What can hang from each mark:
K976: K16
K190: K642
K156: K353 K550 K631
K16: K208 K270 K976
K550: K156 K642
K642: K190 K550
K631: K156 K208
K149: K270
K353: K642
K510: K270
K270: K16 K149 K510

Known rows, with every way that one mark hangs from another:
K631[K156[K353 K550] K208]: [ 25.1  13.1  -5.5 -22.8 -22.0 -15.4  -6.8  -0.8  -7.2  11.5 -24.9   2.0
 -18.1 -12.7 -18.4 -14.7  35.3 -28.6  -8.3  14.4   1.8  -0.1   1.4   5.1
  29.3  17.3  25.2  36.4  -8.2 -14.8  -9.9 -33.0   5.7]
K510[K270]: [ 51.1   7.7  -1.6   6.1   2.4  -7.8 -10.4  12.5  10.6  11.8  -6.8  -0.9
  -9.1  -8.8 -15.2 -23.4  23.7 -15.6   2.7  13.6 -15.4  -4.4   1.4  -6.9
  43.7  18.6   2.2   7.2 -10.5   3.8  -6.3 -37.0   0.4]
K550[K156[K353 K631]]: [ 54.0   3.9  -4.4 -12.4 -12.8 -10.0 -15.0   1.4  13.6  19.8  -4.0   6.1
 -12.1  -4.3 -13.3 -26.0  28.8 -16.5  -3.3  15.3  -8.4 -18.9  -1.7   5.6
  26.4  11.6   5.0  27.0  -8.2  -8.3  -7.1 -25.4  -5.5]
K631[K156[K353[K642[K550]]] K208]: [ 27.0  11.3  -0.9 -15.6 -16.5 -13.3  -4.4  12.4   3.8   2.2 -25.8   1.1
 -26.8 -14.7 -21.3 -15.8  37.8 -21.6 -11.1  14.9  -2.6   3.2   8.7   1.4
  32.9  20.2  22.2  32.8   0.9  -3.5 -10.8 -29.4  -5.3]
K976[K16[K270[K149 K510]]]: [  6.3   5.5   2.1   8.5  -7.9 -13.6 -47.1  -2.5   9.3  12.8   0.7  -8.8
 -19.9 -15.5 -15.3 -11.4  24.5 -10.9   4.7  10.4 -19.6 -11.4  -4.0  -9.4
  25.4  13.7   4.5   5.0  -6.1   5.0 -11.8 -24.7   5.5]
K190[K642[K550[K156[K631]]]]: [ 21.4   4.3   3.9   0.8  -5.4  -7.9  -6.5  10.3  13.6  33.5   3.7   4.7
 -20.2 -10.4 -21.6 -26.7  27.4 -15.3  -3.8  11.9 -15.0 -18.1  -5.1   5.1
  25.6   9.0  14.6   4.3   5.2   6.6  -3.8 -17.0  -1.0]
K976[K16[K208 K270[K149 K510]]]: [ -0.9   5.4   3.0   8.8 -14.3 -15.1 -51.8  -0.4   7.8  28.8   6.3  -9.5
 -16.6 -16.9  -9.9  -9.9  24.8 -16.1   3.2   7.1 -21.2 -15.2  -8.6  -6.9
  23.2  23.3   9.1  -2.5 -12.7   6.2 -11.6 -21.8   2.8]
K190[K642[K550[K156[K353 K631[K208]]]]]: [ 27.7   5.9   2.2  -5.8 -20.2 -10.9  -3.8   7.8  12.2  31.1  -4.6   4.2
 -23.1 -13.8 -18.5 -25.4  29.2 -19.3  -5.4  12.7  -9.4 -14.8  -1.6   6.0
  25.8   8.4  19.1  18.4   2.2   4.6  -4.8 -14.1  -0.5]
K156[K353[K642] K631[K208]]: [ 62.0   2.9  -3.8 -15.8 -18.7 -11.5 -12.7   6.8   2.1  19.0 -16.0   3.5
 -27.3 -13.6  -9.8 -22.1  25.6 -22.9 -10.8  20.4 -10.2  -7.6   7.4  -1.1
  30.2  16.6  18.2  31.0  -6.4   8.6 -12.4 -19.8 -19.3]
K190[K642[K550[K156[K353 K631]]]]: [ 33.6   3.5   3.8  -3.9 -11.8  -9.2  -6.4   9.9  16.3  37.0   4.5   5.4
 -22.1 -11.0 -22.1 -26.8  30.0 -19.4  -5.9  15.1  -9.8 -21.1  -2.0   5.8
  24.0   5.9  15.4  13.8   2.9   1.9  -4.0 -18.9   1.2]
K149[K270[K16[K208 K976] K510]]: [ 42.9   8.7   8.1  -2.8   3.5 -15.2 -44.6  -3.3   6.6  30.0   6.4 -12.7
 -18.7 -15.9 -10.2  -7.6  26.1 -30.1   0.5   7.3 -10.8 -25.3  -6.4  -1.2
   8.7  27.8  15.3 -13.7  -9.6  13.7 -12.1 -28.2   5.7]
K270[K16 K149]: [ 47.7   6.8   6.0   9.2  10.2 -16.6 -47.6   4.8   7.7  -3.2   2.8  -8.8
 -12.6 -16.7 -18.4 -19.5  27.4 -22.4   3.7  16.5 -11.5 -28.5   3.1  -5.6
  17.6  17.0   2.3   2.7   3.6   2.8  -9.9 -25.3   4.2]
K631[K156[K353 K550[K642]] K208]: [ 31.3   9.9  -5.5 -24.3 -24.4 -14.1  -9.4  -2.2  -2.7  10.7 -24.9   2.7
 -19.5  -7.5 -16.0 -16.1  36.3 -26.1  -7.3  10.8  -6.1   0.5   0.5  -0.6
  29.1  18.0  14.3  32.3  -9.4  -4.0 -10.6 -32.3   5.9]
K16[K208 K270[K149 K510] K976]: [ 14.8  -0.4  -1.4  11.1  -4.9 -15.7 -52.1  -2.5   6.7   7.1  10.0  -2.6
 -14.7 -22.6  -9.3  -7.5  22.3 -16.0   5.6   5.7 -17.7 -26.2  -9.9  -7.1
  16.3  33.9  18.1 -32.7 -18.0   2.9 -11.2 -21.0  11.5]
K156[K353 K550 K631[K208]]: [ 58.7   7.0  -4.7 -21.9 -24.4 -13.3 -12.8  -1.0  -2.9  28.7 -15.3   5.3
 -23.6 -13.2 -14.3 -19.0  30.3 -28.1  -8.5  19.5  -2.4 -11.1   2.6   3.9
  22.9   7.4  25.2  31.9 -14.5  -5.4  -9.8 -19.8  -5.8]
K16[K208 K270[K149] K976]: [  7.2   2.9  -1.5   8.3  -5.5 -15.1 -48.9  -1.3   4.5  -4.6   3.9  -0.2
 -15.1 -26.2  -6.9  -6.3  22.8  -5.7   4.5   5.5 -18.2 -23.9 -13.0  -3.4
  23.2  39.6  16.6 -27.1 -11.9  -0.5  -9.8 -21.1  10.2]
K510[K270[K149]]: [ 58.8   4.2   2.3  16.9   3.3 -11.1 -24.6   9.3  10.7  -1.8  -2.8  -1.6
 -12.2 -13.6 -15.9 -22.7  26.3 -10.4   6.0  15.5 -15.6 -11.3   3.0 -10.2
  38.1  16.7  -0.2   8.2 -10.5   3.3  -7.5 -34.8   3.0]
K642[K190 K550[K156]]: [  7.1  11.2  -1.7 -11.4  10.0  -8.8  -5.7  23.5  17.5   8.9  -2.4   7.5
 -12.9  -6.6 -20.8 -26.9  34.1 -17.5   3.6   4.7 -11.3  -9.9   1.5   4.5
  26.9   9.3   1.6   3.4   6.0 -10.6  -2.4 -18.9   7.0]
K631[K156[K353[K642[K190]]] K208]: [ 21.5  10.9  -6.2 -23.4 -12.5 -13.8  -5.3  13.9  -4.2   3.6 -24.5   3.2
 -21.4 -14.4 -12.8 -21.4  32.0 -28.5  -9.5  12.3  -6.5   5.1   8.4   0.1
  35.7  24.1  21.5  35.5   3.5  -5.3 -11.3 -28.7  -5.6]
K976[K16[K208 K270]]: [-16.4  11.4  -0.5  -3.3 -15.7 -11.5 -37.1   2.7   6.1  30.3  -3.4  -6.2
 -14.7 -15.2  -7.0  -8.7  22.8 -12.4  -0.4   4.6 -21.3  -7.0 -13.1  -1.2
  34.5  30.1   9.8   1.6  -7.1   4.5  -9.2 -24.0  -1.3]
K190[K642[K550]]: [  1.7   7.1   5.5   1.0   5.4  -9.6  -4.9  15.3  11.2  29.3   3.7   0.9
 -20.1 -16.6 -23.9 -20.6  23.6 -19.3  -1.9  12.7 -10.7 -15.2  -0.8   0.7
  27.8  10.2  16.8  -5.8   8.9  10.5  -3.8 -22.8   4.3]
K16[K270[K510] K976]: [ 16.1   3.4  -6.7  -0.5   1.4 -11.1 -33.0  -0.6   7.6   1.6   0.0  -1.8
 -14.5 -16.8 -14.3  -9.8  19.7 -14.9   3.7   6.8 -15.5 -14.9  -6.0  -6.1
  24.2  25.8  15.4 -26.0  -9.7   2.0 -10.6 -27.0  11.7]
K976[K16[K270[K510]]]: [ -0.6   9.0  -1.5  -1.1  -8.9 -10.9 -35.2   0.9   9.2  24.1  -2.8  -8.4
 -17.2 -11.2 -14.4 -11.9  22.1 -15.8   1.8   8.2 -19.1  -5.4  -5.3  -6.5
  30.5  15.6   6.8   3.5  -5.5   6.2 -10.8 -27.1   3.0]
K190[K642[K550[K156[K353]]]]: [ 18.8   4.4   4.3  -2.6  -6.1  -9.7  -4.0  12.4  16.2  30.8   4.9   3.2
 -18.3 -10.3 -22.4 -24.4  29.6 -20.7  -2.4  12.3  -7.9 -19.5  -1.5   5.1
  26.9   7.8   7.4   9.3   5.2  -0.4  -3.2 -24.3   9.9]
K270[K16[K208 K976] K149 K510]: [ 47.7   4.5   4.0  11.7   2.0 -18.6 -54.2   1.1   8.4  14.1  15.2  -3.9
 -10.7 -19.7 -11.7 -16.2  25.4 -30.4   3.7  12.0 -12.1 -36.6  -2.4  -5.9
  -0.7  25.4  11.1 -21.3 -11.9   6.7 -12.1 -20.2  10.5]

Rows:
[ 28.6  11.8  -0.5  -2.0   0.2 -14.2 -35.9   6.3   6.1  16.0   3.6  -0.5
  -8.1 -18.0  -8.0 -15.1  23.2 -25.4  -0.7   9.1 -12.7 -26.0  -7.4   1.7
  12.8  33.9  12.3 -16.7  -5.1   3.8  -9.3 -22.8   6.2] : K270[K16[K208 K976]]
[ 35.2   6.0  -2.4 -12.7  -4.0  -7.3  -6.1  23.6   7.9  11.5 -13.1   8.6
 -27.8  -8.0 -14.8 -28.7  34.2 -18.8  -6.2   9.5 -19.1  -2.6   6.0   2.0
  28.6  14.5   8.0  17.7   4.3   2.6  -7.9 -10.3 -12.5] : K353[K642[K190 K550[K156[K631[K208]]]]]
[ 25.1   0.0  -2.8  10.2   1.8 -14.1 -46.0  -4.0   8.1 -11.5   4.3  -2.5
 -17.5 -21.5 -15.1  -9.4  21.9 -10.6   6.5   9.6 -15.8 -22.0  -4.3  -9.4
  18.5  23.5  12.8 -23.9 -10.5   1.1 -11.6 -24.5  14.6] : K16[K270[K149 K510] K976]
[ 80.7   6.5   6.0  20.2   3.8 -13.7 -42.3   9.4  11.1  -0.7  -0.1  -9.5
 -12.5 -13.8 -17.7 -23.8  29.9 -21.3   3.9  16.6 -17.4 -19.8   4.6 -11.1
  31.3  19.6  -2.0   8.4  -6.0   4.0  -9.1 -33.0   5.2] : K510[K270[K16 K149]]
[ 51.8   6.3  -2.1 -20.7 -13.1 -11.4  -7.1  21.9   7.7  19.8 -14.7   7.5
 -33.0 -16.3 -16.3 -24.7  33.9 -25.9 -11.0  17.0  -9.0  -5.0  12.8   0.0
  26.2   9.3  23.8  28.2   0.0   4.0  -9.7 -11.6 -15.9] : K156[K353[K642[K190 K550]] K631[K208]]
[ 44.7   5.1  -8.8 -24.6 -19.2 -10.5 -11.6   6.0  13.2  13.2 -12.2   9.2
 -14.7  -2.2  -4.9 -32.5  29.7 -19.4  -1.5   4.8 -20.0  -8.5  -0.6  -1.0
  28.4  13.4  -2.1  27.1  -5.5   4.9  -7.8 -14.6  -5.3] : K550[K156[K353 K631[K208]] K642[K190]]
[ 76.3   1.0  -3.8 -21.0 -23.8 -10.7 -12.6   4.4  -6.9  31.2 -15.6   6.4
 -33.6 -11.0 -13.2 -20.9  31.9 -30.9 -14.1  23.7  -8.7  -8.4   6.5   0.9
  24.6  10.3  19.6  35.4 -12.1   0.4 -12.9 -20.0 -12.6] : K156[K353[K642] K550 K631[K208]]
[ 45.6   7.8  10.9  -2.5   5.1 -15.4 -45.6   0.3   6.8  40.4   6.1 -20.1
 -18.3 -11.1 -13.7 -10.6  28.0 -37.1   0.0   8.3 -11.5 -23.9  -2.9  -1.8
  16.9  23.7  12.7  -4.3  -7.3  14.7 -11.1 -30.7  -1.8] : K149[K270[K16[K208] K510]]
[ 27.3   5.5  -4.7 -21.1   5.2  -8.7 -12.8  12.2   1.2  22.7  -2.6   7.5
 -16.5  -3.2 -14.5 -23.9  28.7 -27.4   0.3   7.9 -19.1  -9.0  -0.5  -4.3
  25.7   9.9  -2.2   2.9  -3.8   3.5  -7.1 -25.1   7.8] : K156[K550[K642[K190]]]
[ 42.7   6.4  -4.1 -25.4  -5.1 -11.0  -7.7  15.1  -7.4  22.9 -11.6   6.9
 -25.3  -7.9 -21.2 -22.0  38.1 -35.9 -12.7  17.4  -5.7  -4.3   6.8   1.9
  28.0  15.2  17.7  34.2  -1.4 -16.3 -10.6 -35.6   2.8] : K631[K156[K353[K642[K190]] K550]]
[  8.7   3.2  -5.5   0.6  -6.2 -12.5 -38.1   1.0   6.3  20.0   5.6  -2.3
 -11.4 -17.5  -8.4  -7.8  19.8 -21.1   2.6   3.6 -17.2 -19.1 -12.1  -3.5
  21.4  36.5  20.0 -33.8 -17.3   3.9 -10.1 -23.5   9.3] : K16[K208 K270[K510] K976]
[ 19.6  12.3  -2.9 -21.5 -11.9 -13.5  -2.6  20.1   2.2   3.2 -24.8   3.7
 -27.0 -15.7 -19.9 -19.4  38.5 -26.5 -10.4  12.0  -4.1   5.4  10.7   1.6
  32.7  19.3  24.2  33.3   4.7  -6.5  -9.8 -25.7  -3.9] : K631[K156[K353[K642[K190 K550]]] K208]
[ 33.1  11.7   7.9  -5.2   3.0 -14.4 -41.8  -2.3   4.8  17.9   0.2 -10.2
 -19.4 -19.6  -7.7  -6.6  26.6 -20.6  -0.4   7.0 -11.7 -23.7  -9.7   2.4
  15.3  33.7  14.1  -8.6  -4.1  10.3 -10.6 -28.5   3.9] : K149[K270[K16[K208 K976]]]
[  6.8   5.5   4.2   1.9   0.1  -7.9  -4.2  12.5  13.4  27.1   4.2   2.8
 -16.8  -9.8 -21.7 -24.4  26.7 -17.0  -0.4   9.8 -13.2 -16.5  -4.7   4.2
  28.0  10.8   6.4  -0.2   7.8   4.4  -2.9 -22.6   7.5] : K190[K642[K550[K156]]]
[ 70.8  10.9  -1.0   9.7   1.7 -10.2 -26.7   9.2  11.3   1.5  -4.3  -1.8
 -10.8 -14.1 -13.3 -21.5  25.7 -19.3   1.5  13.6 -16.5 -13.7  -1.1  -7.6
  28.8  25.5   3.3  -2.8  -8.5   3.6  -8.8 -33.0   9.2] : K510[K270[K16[K976]]]
[ 30.3  11.0  -3.6 -19.0 -11.7 -11.8  -4.7  18.0  16.4  14.4 -11.6   9.2
 -19.6 -10.9 -17.4 -28.0  36.9 -20.2  -2.8   8.3  -6.9  -8.6   4.4   6.9
  24.9   6.3  15.5  24.5   0.0 -10.5  -4.6 -11.2  -2.5] : K642[K190 K550[K156[K353 K631[K208]]]]
[ 26.7  -1.5   0.8  10.4   3.8 -14.3 -48.2   0.2   8.4   2.3   4.1 -11.0
 -16.5 -15.2 -19.4 -13.0  24.2 -19.1   6.4  10.9 -16.2 -20.4   0.0 -10.4
  28.2  18.2   9.5 -12.2  -7.3   2.7 -10.4 -27.4   6.1] : K16[K270[K149 K510]]
[ 18.0  -1.7   2.0  10.6  -3.4 -16.0 -54.1   2.4   6.4  20.7  10.2 -11.7
 -12.9 -16.3 -13.2 -10.6  24.3 -24.6   4.9   7.5 -17.9 -24.5  -5.1  -7.5
  25.9  28.9  14.6 -21.3 -14.5   4.2 -10.1 -24.0   3.2] : K16[K208 K270[K149 K510]]
[ 37.3   6.3  -2.1 -14.4  -5.2 -11.2 -11.4   9.9   2.1  10.6 -13.0   1.9
 -20.1  -9.2 -19.5 -18.5  32.2 -24.2 -10.3  18.4  -5.3  -5.7   5.6   0.0
  32.9  21.4  14.9  30.5   0.0  -5.5 -11.0 -39.8  -4.5] : K631[K156[K353[K642]]]
[ 33.4   9.3  -6.1 -28.0 -16.7 -13.1  -4.8  11.9 -12.4  14.3 -24.3   5.7
 -26.4 -11.8 -15.9 -20.1  37.3 -35.8 -12.6  13.8  -5.4   4.4   7.8   2.4
  30.7  18.7  22.9  39.8  -2.2 -12.5 -11.8 -29.2   0.7] : K631[K156[K353[K642[K190]] K550] K208]
[ 23.6   9.8  -2.3 -12.5   3.0  -8.5  -8.1  21.1  17.2  16.0  -3.2  10.2
 -16.4  -7.6 -20.2 -29.4  34.9 -15.7  -0.4   7.4 -13.1 -12.2   0.9   5.6
  23.9   7.1  10.3   9.7   3.2  -7.8  -3.5 -13.6  -3.4] : K642[K190 K550[K156[K631]]]
[ 37.3   4.6  -6.1 -10.2 -17.3  -8.5 -14.6  -1.8  12.1   7.1 -14.9   5.4
 -13.0   0.2  -5.5 -27.4  25.8  -8.6   0.4   5.6 -24.5  -7.5  -6.7  -2.0
  30.3  18.8  -6.1  14.3  -6.7  14.5  -8.7 -17.4  -9.8] : K550[K156[K631[K208]] K642]
[ 62.9   0.0  -1.4 -17.0  -5.4  -8.9 -12.8  10.8  -1.9  29.3  -4.1   5.0
 -27.2  -6.3 -18.3 -19.7  31.8 -32.6  -9.8  22.6  -7.0 -13.9   7.1  -0.8
  26.1   8.9   4.2  23.5  -8.5  -5.8 -10.8 -32.8   1.5] : K156[K353[K642] K550]
[ 28.9   9.3  -0.6 -18.6  -0.1 -11.2  -5.6  22.6   7.3  11.9 -11.5   5.3
 -25.1 -11.7 -25.1 -21.0  39.4 -26.7 -10.5  14.8  -4.3  -3.6  10.3   1.6
  29.3  15.3  19.7  28.2   5.7 -10.1  -8.6 -32.0  -1.4] : K631[K156[K353[K642[K190 K550]]]]
[ 51.0   9.2   7.0  -2.5   9.0 -13.6 -39.6  -5.0   8.0  14.4   1.4 -13.0
 -21.7 -14.9 -15.1  -9.3  25.6 -25.6   1.4  10.3  -9.2 -22.1  -2.3  -3.1
  10.5  19.5  11.1  -7.2  -3.7  12.1 -12.3 -31.0   7.1] : K149[K270[K16[K976] K510]]
[ 36.6  10.5  10.9  -4.4   4.7 -14.8 -43.3   1.4   5.1  29.4   0.0 -17.2
 -18.4 -14.6 -10.8  -9.6  28.4 -27.6  -1.0   8.1 -11.8 -21.9  -5.9   1.8
  23.2  29.1  11.4   0.7  -1.8  11.4  -9.6 -30.5  -3.1] : K149[K270[K16[K208]]]
[ 42.5   2.1  -4.0 -12.8  -8.7  -8.8 -15.3   2.6  19.4  11.1  -3.4   4.2
  -9.6   3.4 -11.0 -25.7  29.1 -15.2   1.8   7.7 -16.1 -15.9  -2.6  -2.3
  30.1  13.9 -18.7  15.9  -7.0   2.4  -7.0 -31.6   5.7] : K550[K156[K353] K642]
[ 41.8   9.1  -0.8 -10.7 -18.9 -11.2  -7.9   8.7  18.5  13.0 -13.3   5.4
 -20.1  -9.3 -19.3 -22.0  35.8 -13.8  -3.4  12.5  -4.2 -12.0   1.9   6.5
  25.1   7.5  12.8  24.7  -5.8  -6.0  -5.8 -16.0  -4.5] : K642[K550[K156[K353 K631[K208]]]]
[ 61.7   0.5  -5.3 -17.4  -7.8  -7.7 -12.8  13.4   8.6  22.8  -2.8   9.2
 -20.5  -3.2 -10.9 -31.6  30.4 -23.2  -7.6  15.0 -15.2 -14.3   4.1   2.4
  27.8  13.1   2.3  30.0  -2.3  -5.7  -9.0 -21.7 -10.8] : K550[K156[K353[K642[K190]] K631]]
[ 55.5   5.0   2.9  11.9   8.9 -17.1 -49.7  -0.4   9.9  -2.5  10.0  -3.7
 -13.6 -18.7 -17.3 -17.9  24.9 -25.5   4.7  15.0 -10.4 -32.9   2.6  -8.6
   1.5  15.5   6.6 -13.8  -5.3   4.9 -12.6 -22.9  13.2] : K270[K16[K976] K149 K510]
[  9.8  14.4  -5.4 -17.1 -14.8 -13.5  -7.6   0.0 -10.7   6.8 -25.8   1.6
 -16.2 -12.1 -17.4 -14.4  31.8 -23.7  -5.4  10.6  -5.0   3.4  -2.6   4.2
  31.3  21.9  23.9  23.8  -4.4  -9.1  -9.4 -30.5   2.3] : K631[K156[K550] K208]
[ 44.1   8.3   2.8   9.4   8.1 -16.2 -46.5   0.7   7.2 -15.6   3.2  -0.7
 -14.3 -22.4 -14.4 -16.8  25.5 -15.1   3.7  15.1 -11.2 -30.1  -0.7  -5.1
   8.2  21.8   5.0  -8.0   0.6   1.4 -10.8 -23.2  11.5] : K270[K16[K976] K149]
[ 43.6   4.1   0.1  -4.1  -9.8  -6.9  -9.5  14.7   9.6  10.2 -14.9   5.3
 -28.4  -6.5 -16.2 -24.0  33.3 -13.0  -7.0  13.7 -17.2  -5.2   3.6   1.7
  28.9  15.1   5.7  17.3  -0.2   6.4  -9.1 -15.6 -14.3] : K353[K642[K550[K156[K631[K208]]]]]
[ 40.5   8.8  -0.3   0.4   0.8 -15.2 -39.1   5.2   8.4  28.3  10.4  -3.2
  -7.9 -14.2 -10.7 -16.2  22.8 -36.1   0.5   9.0 -11.9 -28.5  -3.9  -2.6
   5.7  27.4  14.0 -22.6 -11.2   7.4 -11.0 -22.8   7.6] : K270[K16[K208 K976] K510]
[ 13.1  14.5  -5.5 -18.5 -17.8 -15.9  -6.7   1.1   1.1   1.0 -25.3  -0.4
 -13.3 -15.4 -15.5 -15.6  30.0 -21.3  -5.0  12.2   0.2   0.6   2.4   3.4
  34.7  23.2  23.9  31.7  -2.7  -7.3  -9.5 -32.8  -0.6] : K631[K156[K353] K208]
[ 21.9   9.9  -1.7 -16.6   2.3 -10.5  -5.0  22.8  19.7  13.2  -1.9   8.1
 -14.7  -7.7 -21.5 -26.8  37.0 -21.5   0.8   7.7  -5.4 -13.4   4.5   5.8
  26.3   5.6   2.9  14.4   2.9 -16.0  -2.8 -21.5   9.1] : K642[K190 K550[K156[K353]]]
[  7.6  13.1  -7.5 -25.1 -11.9 -12.2  -7.4   5.9  -7.6   7.4 -24.5   5.3
 -17.3  -8.0 -14.1 -20.4  33.8 -26.0  -4.3   4.4 -14.8   6.1  -1.4  -1.3
  30.9  21.1  14.8  20.3  -2.0  -1.1  -9.4 -25.8   4.5] : K631[K156[K550[K642[K190]]] K208]
[ -7.0   8.8  -0.8  -1.0 -15.6 -12.6 -39.4   2.5   7.5  40.5   2.1  -8.7
 -14.4 -12.0  -9.1  -9.8  22.6 -20.9   0.7   4.8 -21.0  -8.8 -10.3  -3.8
  28.6  25.3  10.9  -3.9 -12.1   7.7 -10.6 -24.0   0.3] : K976[K16[K208 K270[K510]]]
[ 71.2   7.2   4.0  20.5  -3.9 -14.6 -44.9   7.5   9.6   2.8   4.6  -3.0
 -10.8 -20.4  -9.4 -19.8  28.5 -18.7   3.3  12.8 -18.2 -24.6  -3.0  -8.5
  20.9  31.9   4.6  -8.2 -14.2   4.3  -9.8 -28.0   9.3] : K510[K270[K16[K208 K976] K149]]
